Known rows, with every step that occurs:
senod/punedad: [-10   5   8  -5 -12  18  16   0  -5  -6  12   4  -4  -4 -18 -14  -7  -1
   5  11  19 -12]
fima/goso/neti: [-14   2   4 -15  33  13  -4   8  -2 -25   4  -6   5  21  -3  -5   4  19
   1   5  -9 -16]
neti/sato/fima: [-21 -26  -4 -14  10  -6  27 -21   9  23   9  14 -24   2   0  -2   0   7
  24  38  -4 -16]
punedad/goso/fima: [ 15  17   2   2   3  11 -14  20   6 -22 -11  38   3 -20  -8 -19  -8  -4
   5  28   3 -10]
goso/fima: [ 19   7   2  -1  -2   8   9   6  -4 -14 -19  13   1  -8  -1  -4  -6   1
  -5  23  16  -3]
neti/sato/fima/senod: [-25 -25   4 -16   1  -7  28 -31 -14  18  16   9 -34   7 -17   0  13  20
  17  62  -5  -4]
goso/punedad/senod/fima: [-16  -3  19 -11  15  32   2  15 -14 -13  -5  27  -1 -25 -28  -1  31  -5
 -21  67  -3  13]
fima/senod/punedad/goso/neti/sato: [-48  16   7 -15  -4  24  -7  -2 -27 -15  22  27 -13   4 -42 -29  18  13
  15  56  -2 -11]
neti/sato/punedad: [-30  15   4 -10  -2   8  14 -23   8  30   1   0  -6  -3  -5  -8  10  -8
   8  25   4   3]
senod/punedad/goso: [-14  13   9  -2  -7  20  -6  14   3 -13  18  28  -1 -13 -27 -28 -10  -6
  17  14   8 -21]
sato/fima/goso/punedad: [-16 -22  20 -20  35  30  24  11   0  -6   4  14 -14  -1 -13 -13   0  17
  10  36 -16 -12]
fima/senod/punedad/goso/neti: [-21  24  11 -10  -2  21 -22  11 -28 -24  27  18   0   7 -45 -27  17  10
   2  33  -6 -10]
neti/sato: [-24  -8  -4  -4   0   4  13 -11   0   9  -5  10 -11  -3   1  -1   0   3
  12  22   3  -2]
senod/fima/goso/punedad: [-24  -2  21 -18  31  26  27  30  -7 -19 -11  21 -12 -14 -21  -6   9  13
   4  38  -8  -7]
sato/punedad/senod/fima/goso/neti: [-22  22  26 -28  42  25  -3  -5   4 -16  16  -2   8   4 -28  -6  31   6
 -12  63   2 -14]
senod/fima/goso: [-13  -2  11 -16  25  -2  27  18   6 -15   1  10 -14  -7 -10   2  -2  17
  13  28   7 -25]
goso/punedad: [-11   1   9  -1   7  28  -2  15 -17  -3 -12  12   2  -9  -9  -7  13  -4
 -10  14 -13  18]
neti/sato/fima/goso: [-29 -32   2 -21  26   8  37 -17  12   3  12  11 -29   8  -3  -7 -11  22
  32  48   0 -30]
fima/senod/punedad: [-11   6  12  -8 -23  16  15  -7 -29 -12  19  -2 -12   3 -34 -12   2  11
  -1  34  20  -2]
sato/fima: [  3 -16   5  -9  13  -9  14 -10   9  15  15   5 -10   6  -4  -1   1   4
  13  15  -9 -15]
goso/neti/sato/punedad/senod: [-34  17   6 -16  16  30 -13 -32  -1  11   9  -3   9   7 -15 -11  32  -7
 -13  57  -2   8]

Rows:
[-19   6  14 -21  10  13  -9   0 -19  -8  40  24 -12  13 -48 -27  19  15
  13  49 -15 -24]  sato/fima/senod/punedad/goso/neti
[-42   6  21 -26  23  25  26 -20  15   0  10  11 -15 -13 -26  -8  15   6
   7  90  19 -15]  neti/sato/punedad/senod/fima/goso
[ -9 -12  17 -18 -10   9  29 -18 -20   4  32   3 -25   6 -38 -13   5  16
  10  50  12 -13]  sato/fima/senod/punedad
[-40 -31  11 -22  33  32  37  -1  -2   3  -2  22 -26  -1 -13 -14   1  16
  22  60 -14 -13]  neti/sato/fima/goso/punedad
[-49  22  14 -32  38   9  26  -6   5   9   1   6 -10   7 -18  -6  24  14
  15  49  -4 -22]  senod/fima/goso/neti/sato/punedad
[-14  33   7  -9   1  20  -1  -3  14   8 -11  36  -4 -22 -14 -27   3 -14
  15  53   8  -7]  neti/sato/punedad/goso/fima
[ 15  17   5  -1  -6  11 -15  13 -17 -29  -3  32  -7 -15 -24 -18   4   7
  -1  50   6  -1]  punedad/goso/fima/senod
[-36  25   2 -15  16  10   1 -23   1  25   0  -5   6  12  -7  -8  25  -5
   1  22 -10   2]  goso/neti/sato/punedad
[ -4 -24  11 -17  28   3  23  -4  14  -5  19   3 -17  12  -3  -6 -12  21
  20  24  -3 -28]  sato/fima/goso
[-20  22   6  -9   7  25 -21  20  -2 -18  18  22   9   0 -28 -28   7  -2
   9   9  -7 -22]  senod/punedad/goso/neti
[-14 -29  21 -19  36  50   8   1   0 -20  14  15  -8  -4 -25 -15   8  13
  -5  74  -8  -6]  sato/fima/goso/punedad/senod
[-42  13  12 -24  32  41  -5 -26   5  -8  12  -8   4  12 -18 -14  21   8
  -5  66   3  -7]  fima/goso/neti/sato/punedad/senod
[  1 -18   9 -11   2 -11  13 -18 -14   8  22   0 -21  10 -20   0  12  15
   7  40  -7  -1]  sato/fima/senod
[-13 -11  14 -17  25  19  10   5   6 -29  11  12  -9 -10 -21   0   5  15
  -2  64  16 -18]  punedad/senod/fima/goso
[-45  14  -1 -12   5  25  -7   6  -4 -10  12  31  -1  -3 -27 -29   6   1
  21  32  -4 -24]  senod/punedad/goso/neti/sato
[-10  -6  14   0   9  47 -15   6 -15 -15  -4  13   9 -15 -20  -9  21  -7
 -24  49  -5  22]  goso/punedad/senod
[-29   8   9 -11  -1  25  -2 -34   9  16  11   0  -2  -9 -15  -8  17 -11
  -7  62  12  10]  neti/sato/punedad/senod
[ 17   9   8  -7 -11   7   8  -4 -27 -20 -13   9  -9  -3 -17  -3   7  13
 -12  47  15  10]  goso/fima/senod
[ -9  20  -2  -4  20   5 -38  18   0 -14   9  19  13   6  -9 -14  13  -1
   4  -1 -27 -10]  punedad/goso/neti
[-12  -1  18 -14  -8  10   8  -1 -11  -5  41  26 -21  -3 -48 -30   1  11
  21  53  -1 -23]  sato/fima/senod/punedad/goso
[  5  11  14  -9 -24  25  24  -5 -33 -25  -1  13 -12  -6 -35 -18  -3  12
  -6  56  36  -3]  goso/fima/senod/punedad
[-16  34  12  -9  -9  17  -2 -12 -11   2  -3  32 -12 -16 -29 -25  12  -1
   7  77  10   4]  neti/sato/punedad/goso/fima/senod
